Each row was made from one path, in order. Every step used is in the known rows, and no mark comes twice. Write each row's path.
In the rows, 128 means zero.
Known rows:
s > q > u: [160 163 162 163 115 120 116 115 154 116 151 130 140 138  63 124  82 127
 126  98 100 139 173 175]
n > g > q: [182 200  89 124 122 118 153  94 175 100 135 108 115 120  55 114  95 140
 131 108 127  63  96 138]
w > q > n: [157  91 124 107 129 126 138 124 137 105 136 139  82 156 197 112  80 119
 162 104  84 127 200 163]
m > q > u: [165 116 165 153 118 131 138 121 137 111 134 103  98 108  77 126 114 139
 119  80  94 135 183 169]
f > q > e: [165 170 132 156 122 136 135 108 139 100 150 133 111 132 216 135  32  97
 143 114  82 113 114 154]
s > q > n > g: [168 137 126 110 116  92 127  92 173  87 156 133 137 149 177 116 123 113
 146 105 120  72 201 135]
r > g > q > w: [183 193 105  97 120 123 144 123 161 112 136 128 113 124  87 111  94 108
 100 107 125 100  80 104]
e > s > q > w: [128 142 127  91 130 111 107 103 168 103 151 157 123 117  98 135 117  94
  90  84 100 122 128 104]
r > q > e > s: [114  87 129 112 151 106 128 123 138 107 144 142 102  91 199 141 111  79
 128  71  88 107  90 156]
n > g > q > e: [164 199 105 139 116 125 155  96 169  98 140 111 117 117 192 120 103  95
 138 108 126  70  98 146]
s > q > n: [161 146 128 122 114 118 119 104 156 106 154 158 127 170 191 121 106 103
 143 101 108 127 249 171]
m > q > e > s: [121 105 124 119 142 116 131 108 140 106 135 130  79  79 196 144 147  86
 116  61  90 106 144 160]
s > q > e > f: [126 142 109 117 149 117 106 100 143 108 135 184  92 194 183 110 111  96
 128 122 118 123 139 113]
n > g > q > w: [163 183 114  89 115 125 151  95 183  93 140 112 118 108  81 114 105 123
  99 106 127  76  66  84]
m > q: [187  88 106 133 134 120 134 110 135 107 132 129  79 133  89 125 137 130
 124  89  95 126 207 159]
r > v: [202  94 113 129 144 100 164 136 124 111 134 128 114 148  83 106 105 124
 219 155 107 127 123 156]
u > m: [170 100 125 143 118 139 149 100 124 122 144 100  90 148  56 113 120 127
 141 112 131 129 111 141]
e > f: [139  92 112  93 159 121 135 104 137 109 126 166  64 176  80 103 111 147
 118 126 119 119  91 105]
e > f > q > u > m: [134 160 169 157 114 153 126 103 116 124 140  91  94 152  56 116  49 145
 136 111 114 133  92 115]
g > q > w: [161 183 113  95 116 141 151 105 171 106 136 127 106 117  75 118  94 120
  94 104 120 111  78 108]
n > g > q > u > m: [153 186 150 160  97 146 149  97 146 122 140  60 114 117  35 112 102 137
 138  98 142  99  92 137]
u > m > q > n > g: [167 100 131 112 108 110 141  90 149  90 143  91 102 130 178 114 157 120
 146  91 126  73 206 122]
w > m > q > e: [165 111 108 143 112 126 136 123 132 104 127 117  72 137 205 124 176  85
 177  92  77 138 192 160]

Which path is each row?
[151 107 157 160 112 146 133 118 119 129 137  81  90 140  50 109  81 132
 156 102 107 145 118 148]	w > q > u > m
[116 112 131 114 143 116 142 108 146 105 141 135  88  80 188 139 126  91
 119  76  97 102  87 160]	q > e > s
[125 110 120 106 151 126 134 104 137 105 129 167  70 171 186 106 116 111
 123 124 120 116  88 109]	q > e > f
[157 107 158 149 129 132 134 134 137 115 132 112  95 124  69 115  55 144
 147 100  78 139 127 166]	w > q > u
[167 107 135  99 120 101 157  96 166  84 150 115 112 126 180 111 128 128
 142 108 122  65 151 131]	q > n > g
[153 121 172 160 104 147 148 109 126 125 145  77 101 128  48 113 109 134
 136 101 130 136 105 150]	q > u > m
[119 107 115 118 132 115 128 118 136 105 126 121  66  86 184 142 178  87
 150  60  71 120 148 156]	w > m > q > e > s
[163 136 105 106 103 116 119 128 154 103 136 133  98 163  65 117 169 107
 174 107  69 157 149 112]	s > q > w > m
[170 101 118 100 107  99 141 105 158  83 136  99  90 133 177 113 181 124
 174  92  96  83 214 127]	w > m > q > n > g
[159  97 132 107 111 139 132 103 138 108 138 107  85 126  96 119 149 110
 101  89 116 133 151  90]	u > m > q > w
[166  81 135  96 126  92 140 109 159  85 152 119 128 137 192 114 115 118
 151 105 113  70 155 128]	r > q > n > g
[173 100 128 104 118 100 143  94 160  83 144 110 103 124 189 116 148 125
 139  92 115  69 209 130]	m > q > n > g
[162 104 115  94 107 126 147 133 149 101 130 116  73 139  70 111 174 123
 170 110  72 151  98 107]	q > w > m
[143 138 127  98 125  86 122  89 174  85 154 132 132 124 178 126 131 108
 137  87 113  65 187 134]	e > s > q > n > g
[184  89  91 131 118 119 129 129 127 107 118 113  59 146  71 121 187 129
 179  88  66 151 215 154]	w > m > q
[142 148 106 125 145 100 100 103 155 112 150 163 123 131  74 140 110 105
 121  81  94 120 172 163]	e > s > q
[118 178 111 113 136 114 144  96 166 101 136 118 102  70 173 138 119  94
 118  73 111  66  73 147]	n > g > q > e > s
[130 152 163 160 110 134 115 103 134 129 149  95 120 125  48 128 112 114
 132  80 119 138 142 153]	e > s > q > u > m
[127 174 100 103 143 124 137  92 156 100 125 148  83 161 172 104 108 114
 125 121 134  79  75  96]	n > g > q > e > f
[114 107 127 127 132 126 128 102 130 112 136 111  76  85 185 143 155  84
 123  60 102 111 141 152]	u > m > q > e > s
[143 144 113  92 116 133 124 127 139 100 125 129  66 163  77 115 115 133
 170 119  59 145  85  72]	e > f > q > w > m
[138 154 135  86 134 136 122 102 147  97 139 152  91 150 107 120  41 134
  96 122  92 117  66  58]	e > f > q > w
